Each row comes from the steps of one walk. Every step used is in the known rows, and no mark comes twice. Write the walk behind each row, first mark first.
Known rows:
nuveter-punap-rokog-nuvugi: [-6,-10,12,-10,-7,-14,23,-15,16,29,5,-1,-53,6,1,4,-8,-16,-1,-4,13,-2,-13,-24,19,-26,12,14]
punap-rokog-nuvugi: [3,-17,20,-5,0,-17,33,5,23,32,3,0,-29,-8,12,-6,-2,-9,0,-7,5,-14,-18,-9,27,-12,10,7]
fegeref-nuveter: [15,16,-12,5,-1,-10,-5,10,-22,-11,4,0,23,-3,-13,7,-12,-4,3,-25,1,-11,-7,-14,-6,7,14,10]
punap-rokog-nuvugi-fegeref-basip-nuveter: [41,-5,20,5,22,-13,-52,1,17,43,-5,12,-45,-3,3,-19,11,-25,2,-43,34,-13,6,-22,18,-13,18,47]
fegeref-basip: [19,16,-6,-5,-1,7,-36,-6,-2,-3,-17,14,4,-8,9,-2,-1,8,1,-13,19,-6,20,-2,1,-3,20,13]
punap-rokog-fegeref-nuveter: [23,6,18,13,-21,-28,0,6,21,7,37,-31,10,-18,-27,13,-11,-20,12,-47,4,-32,-18,-22,18,2,7,18]
fegeref-basip-rokog: [8,21,11,1,7,-10,-16,0,-7,-21,-24,21,3,1,6,-14,3,21,-4,-23,33,-13,28,5,21,7,40,10]
nuvugi-fegeref-basip-punap: [51,16,-6,-4,-5,-2,-64,-22,7,20,-16,19,15,-3,4,-30,-2,-13,4,-62,24,-9,-15,-12,21,-13,18,29]
rokog-basip: [18,5,3,-3,18,1,-12,-6,9,-11,-5,6,9,1,-5,1,10,3,-15,-48,14,-13,4,2,4,-7,-8,13]
rokog-fegeref-basip: [13,3,1,-1,-19,-10,-49,1,24,-3,3,-2,3,-2,-4,10,10,-10,-9,-16,16,-8,6,0,8,-13,10,25]
punap-rokog-basip-fegeref-nuveter: [34,2,27,2,3,-19,-16,7,0,-3,29,-26,22,-17,-30,2,-1,-1,-3,-84,30,-39,9,-35,39,9,21,29]
punap-rokog: [17,-2,23,4,-4,-3,20,-4,11,21,14,-10,-9,-17,-1,-3,-10,0,10,-16,10,-19,6,-16,13,-3,1,-3]
punap-rokog-basip-nuvugi-fegeref-nuveter: [49,26,16,20,16,-13,-6,-32,12,3,8,9,10,-9,-13,6,-1,-16,4,-104,23,-38,-6,-40,38,-13,-5,42]
fegeref-nuveter-punap: [4,22,-20,4,-12,-6,-16,-10,-27,-12,3,-1,-3,10,-28,21,-16,-8,7,-17,3,0,-4,-29,-8,-2,15,20]
nuveter-fegeref-basip: [9,8,-17,-1,1,8,-50,21,-11,14,-25,6,-9,-21,0,-6,14,0,-3,-1,13,-13,43,-20,27,2,23,2]
rokog-nuvugi-fegeref-nuveter: [16,-3,-8,2,14,-21,-29,12,0,8,2,8,14,7,-14,-2,1,-18,-1,-57,-11,-6,-35,-25,22,-9,19,39]
fegeref-nuveter-punap-rokog-basip-nuvugi: [28,39,4,15,-4,-11,22,-45,2,-4,-2,7,-21,1,-13,31,-7,-19,-5,-76,35,-25,3,-43,19,-26,1,34]
nuveter-punap-rokog: [4,2,14,0,-13,-4,2,-26,7,22,14,-11,-32,-5,-13,11,-12,-2,17,-10,11,-8,6,-36,9,-11,1,1]
nuvugi-rokog-basip: [22,-27,11,9,21,4,-20,2,7,-22,-3,7,26,24,-12,0,12,-5,-17,-42,18,-24,0,-14,10,-13,-9,23]
nuveter-punap-rokog-fegeref-basip: [16,8,13,-1,-21,-13,-36,-22,30,18,13,-11,-29,-12,-15,20,0,-13,9,-27,23,-18,15,-30,18,-23,11,24]
nuveter-fegeref-rokog: [7,2,3,-12,11,15,-44,24,-13,14,-10,-3,-2,-24,-21,21,14,3,12,-13,1,-26,25,-30,25,22,-2,-16]
fegeref-basip-punap-rokog-nuvugi: [38,5,12,-15,-17,-15,2,-17,26,42,-26,18,-22,-7,28,-23,-10,-17,-10,-40,38,-20,-28,1,31,-28,36,19]
basip-nuvugi-fegeref-rokog-punap: [37,1,30,-14,17,15,-32,-50,9,18,-18,15,-14,-11,15,23,10,-6,14,-43,2,-7,-22,-6,15,-7,-22,33]
nuvugi-fegeref: [16,-6,3,8,10,1,-39,-8,4,9,12,2,7,2,-11,-5,3,-4,15,-36,-11,-2,-9,-20,13,-5,-8,15]
rokog-nuvugi-fegeref-basip-nuveter: [26,-2,0,2,26,-10,-67,4,8,20,-19,22,-33,14,5,-15,23,-29,-6,-34,28,5,5,-5,3,-12,18,48]
punap-rokog-basip-nuvugi: [20,13,27,9,7,0,41,-36,27,4,-4,14,-22,-8,11,5,8,-9,-13,-46,31,-23,8,-11,25,-18,-9,15]
basip-punap-rokog: [33,1,25,3,-17,-12,23,-16,18,35,3,-8,-9,-15,8,-25,-15,-17,7,-29,21,-21,-23,-6,23,-8,7,-10]
punap-rokog-basip: [31,4,28,6,14,-2,6,-5,22,11,7,0,-1,-14,-5,2,-2,4,-1,-65,30,-31,8,-17,19,-6,-9,7]

Which walk is each row?
[26,4,26,10,-10,-16,-43,-1,25,27,15,-12,-33,-10,-11,2,8,-26,6,-16,40,-20,20,-1,5,-3,-1,30]
punap-rokog-fegeref-basip-nuveter
[8,6,-6,10,-20,-24,-15,8,5,-11,24,-19,20,-1,-28,18,-4,-24,-2,-29,-8,-14,-20,-7,0,1,2,25]
rokog-fegeref-nuveter
[32,-17,21,2,4,6,-15,-39,8,3,-36,22,-12,18,27,-3,7,-9,-10,2,23,-2,-4,25,12,-27,14,51]
fegeref-basip-nuvugi-rokog-punap
[13,29,-10,4,-3,6,6,-28,3,-7,-29,28,-16,1,21,6,11,-3,-9,1,18,-2,20,2,7,-21,22,25]
fegeref-basip-nuvugi
[7,-13,14,-2,3,-16,-13,-18,21,35,11,-2,-44,8,-15,0,-2,-16,11,-38,0,-4,-20,-42,32,-29,8,28]
nuveter-punap-rokog-nuvugi-fegeref
[32,11,4,14,-2,-14,-40,-16,-10,18,26,-10,-7,-8,-42,8,-21,-12,31,-70,2,-22,-6,-63,21,-9,8,30]
nuvugi-fegeref-nuveter-punap-rokog
[47,9,18,3,43,16,-92,-4,3,-2,-1,14,4,-5,-23,19,22,-12,5,-92,31,-24,23,-27,-5,11,-33,28]
nuvugi-fegeref-rokog-basip-nuveter
[-1,-21,-10,16,-21,-22,-41,-1,-3,-18,26,-21,11,35,-49,27,-1,-35,1,-20,-4,-9,-19,-33,7,-15,4,39]
nuvugi-rokog-fegeref-nuveter-punap
[22,-46,29,-3,6,2,-10,-11,6,7,-5,-7,1,13,6,-8,-1,-3,-2,1,4,-1,-27,16,3,-11,-7,29]
nuvugi-rokog-punap
[-4,6,-12,3,-21,-18,-32,-7,-30,-13,18,-27,0,7,-37,21,-2,-9,5,-23,8,3,5,-33,14,3,35,30]
basip-fegeref-nuveter-punap
[31,-5,32,-27,16,16,-30,-13,0,15,-14,-1,-3,-28,9,27,-5,10,11,-20,5,-9,-20,9,-5,7,-15,12]
fegeref-rokog-punap
[-9,-32,10,22,-16,-11,19,-18,34,-17,13,-8,-4,32,-7,16,22,-34,-14,9,2,-5,-17,4,18,-22,-10,30]
basip-nuvugi-rokog-fegeref
[28,10,-19,-3,-16,1,-46,6,-5,24,-31,8,-4,-15,8,-28,12,-15,-5,-20,27,-11,9,-11,34,-5,32,-1]
nuveter-fegeref-basip-punap
[28,12,13,-17,18,21,-41,-3,7,-10,-11,13,20,-13,-8,31,10,11,-5,-68,16,-30,14,-23,4,7,-14,6]
fegeref-rokog-basip
[18,-20,-1,7,-3,-13,-60,-7,-20,-36,18,-19,24,28,-57,20,12,-18,-12,-60,27,-17,4,-46,27,-10,23,50]
nuvugi-rokog-basip-fegeref-nuveter-punap
[24,-26,11,10,8,-13,-43,15,-15,-32,13,-16,50,26,-37,2,13,-10,-16,-68,22,-31,1,-25,29,2,19,44]
nuvugi-rokog-basip-fegeref-nuveter
[-6,-14,3,-18,13,3,-33,33,-1,23,-22,8,-21,-13,0,20,23,-12,-5,-9,-3,-17,5,-24,37,1,13,-1]
nuveter-fegeref-rokog-nuvugi
[11,-6,29,-1,-2,-7,-25,-24,11,7,26,-27,-22,-3,-29,10,5,-1,3,-51,37,-17,17,-35,40,-12,11,25]
nuveter-punap-rokog-basip-fegeref
[27,21,9,7,2,-1,-41,-19,-7,26,-6,4,-53,-5,-16,5,-3,-13,7,-12,51,-7,42,-26,-6,-8,9,24]
fegeref-basip-nuveter-punap-rokog
[42,9,18,10,-35,-35,8,-8,20,21,25,-29,14,-16,-17,-9,-19,-38,6,-57,15,-32,-43,-12,28,-4,11,9]
basip-punap-rokog-fegeref-nuveter
[25,1,8,-8,3,-8,-48,-25,20,39,-8,13,-41,-1,-7,-1,1,-4,18,-49,18,-11,0,-43,33,-34,30,43]
nuveter-punap-rokog-nuvugi-fegeref-basip
[12,22,13,11,-30,-12,0,-52,34,15,7,0,-47,1,-2,25,5,-24,7,-19,32,-10,13,-23,25,-34,13,33]
nuveter-punap-rokog-fegeref-basip-nuvugi
[0,-8,21,6,-28,-18,-2,-22,31,18,38,-28,-34,-1,-25,19,-3,-20,10,-12,7,-10,-5,-32,11,-17,-9,11]
nuveter-punap-rokog-fegeref
[-5,-4,-4,15,10,-2,-35,32,-21,17,-8,-13,-40,-3,-13,-12,26,-27,-2,21,15,2,34,-4,13,15,-3,-3]
basip-nuveter-fegeref
[49,0,13,1,-8,-33,-4,-11,14,41,10,0,8,-7,-5,-25,-18,-36,8,-81,13,-27,-63,-31,42,-18,23,31]
basip-punap-rokog-nuvugi-fegeref-nuveter
[15,-21,23,-3,10,-17,-4,0,28,35,9,-2,-22,-6,2,-13,-2,-13,12,-44,1,-17,-22,-23,38,-17,0,22]
punap-rokog-nuvugi-fegeref
[5,-19,2,-4,16,-12,-22,3,17,18,0,8,-11,14,2,-8,15,-14,-5,-27,-11,2,-31,-13,22,-20,8,28]
rokog-nuvugi-fegeref
[-2,7,12,-10,12,-19,6,6,7,-12,-30,33,-15,14,18,-23,8,6,-19,-6,34,-8,4,11,33,-13,49,21]
fegeref-basip-rokog-nuvugi
[24,11,-10,11,5,-12,-44,5,-18,-2,9,-1,29,-2,-24,2,-9,-8,16,-62,-15,-12,-16,-30,12,5,5,27]
nuvugi-fegeref-nuveter
[21,-25,12,18,32,1,-38,8,4,-17,-3,6,3,34,-19,-7,24,-21,-25,-37,35,-14,14,4,-6,-5,-18,34]
nuvugi-rokog-basip-nuveter
[25,-10,24,-5,-12,-22,41,-10,28,42,-2,0,-25,-6,23,-27,-11,-28,-7,-21,21,-14,-47,-2,31,-21,21,5]
basip-punap-rokog-nuvugi
[3,-7,21,-19,2,9,-36,3,-9,-4,12,-17,12,-14,-19,24,10,6,11,-24,8,-15,13,-29,19,21,14,5]
basip-fegeref-rokog
[11,1,-21,-1,3,-21,-42,-15,-10,8,3,5,-10,19,-25,13,-4,-25,1,-46,-9,3,-34,-39,12,-24,21,44]
rokog-nuvugi-fegeref-nuveter-punap
[-4,6,-6,8,2,0,-27,-17,-15,5,0,0,-47,17,-19,8,6,-23,-1,14,25,20,21,-6,-22,-8,-8,19]
basip-nuveter-punap
[41,9,16,-13,35,20,-77,-7,13,-3,-2,15,33,-12,-21,24,10,7,6,-100,10,-34,5,-40,13,3,-23,21]
nuvugi-fegeref-rokog-basip
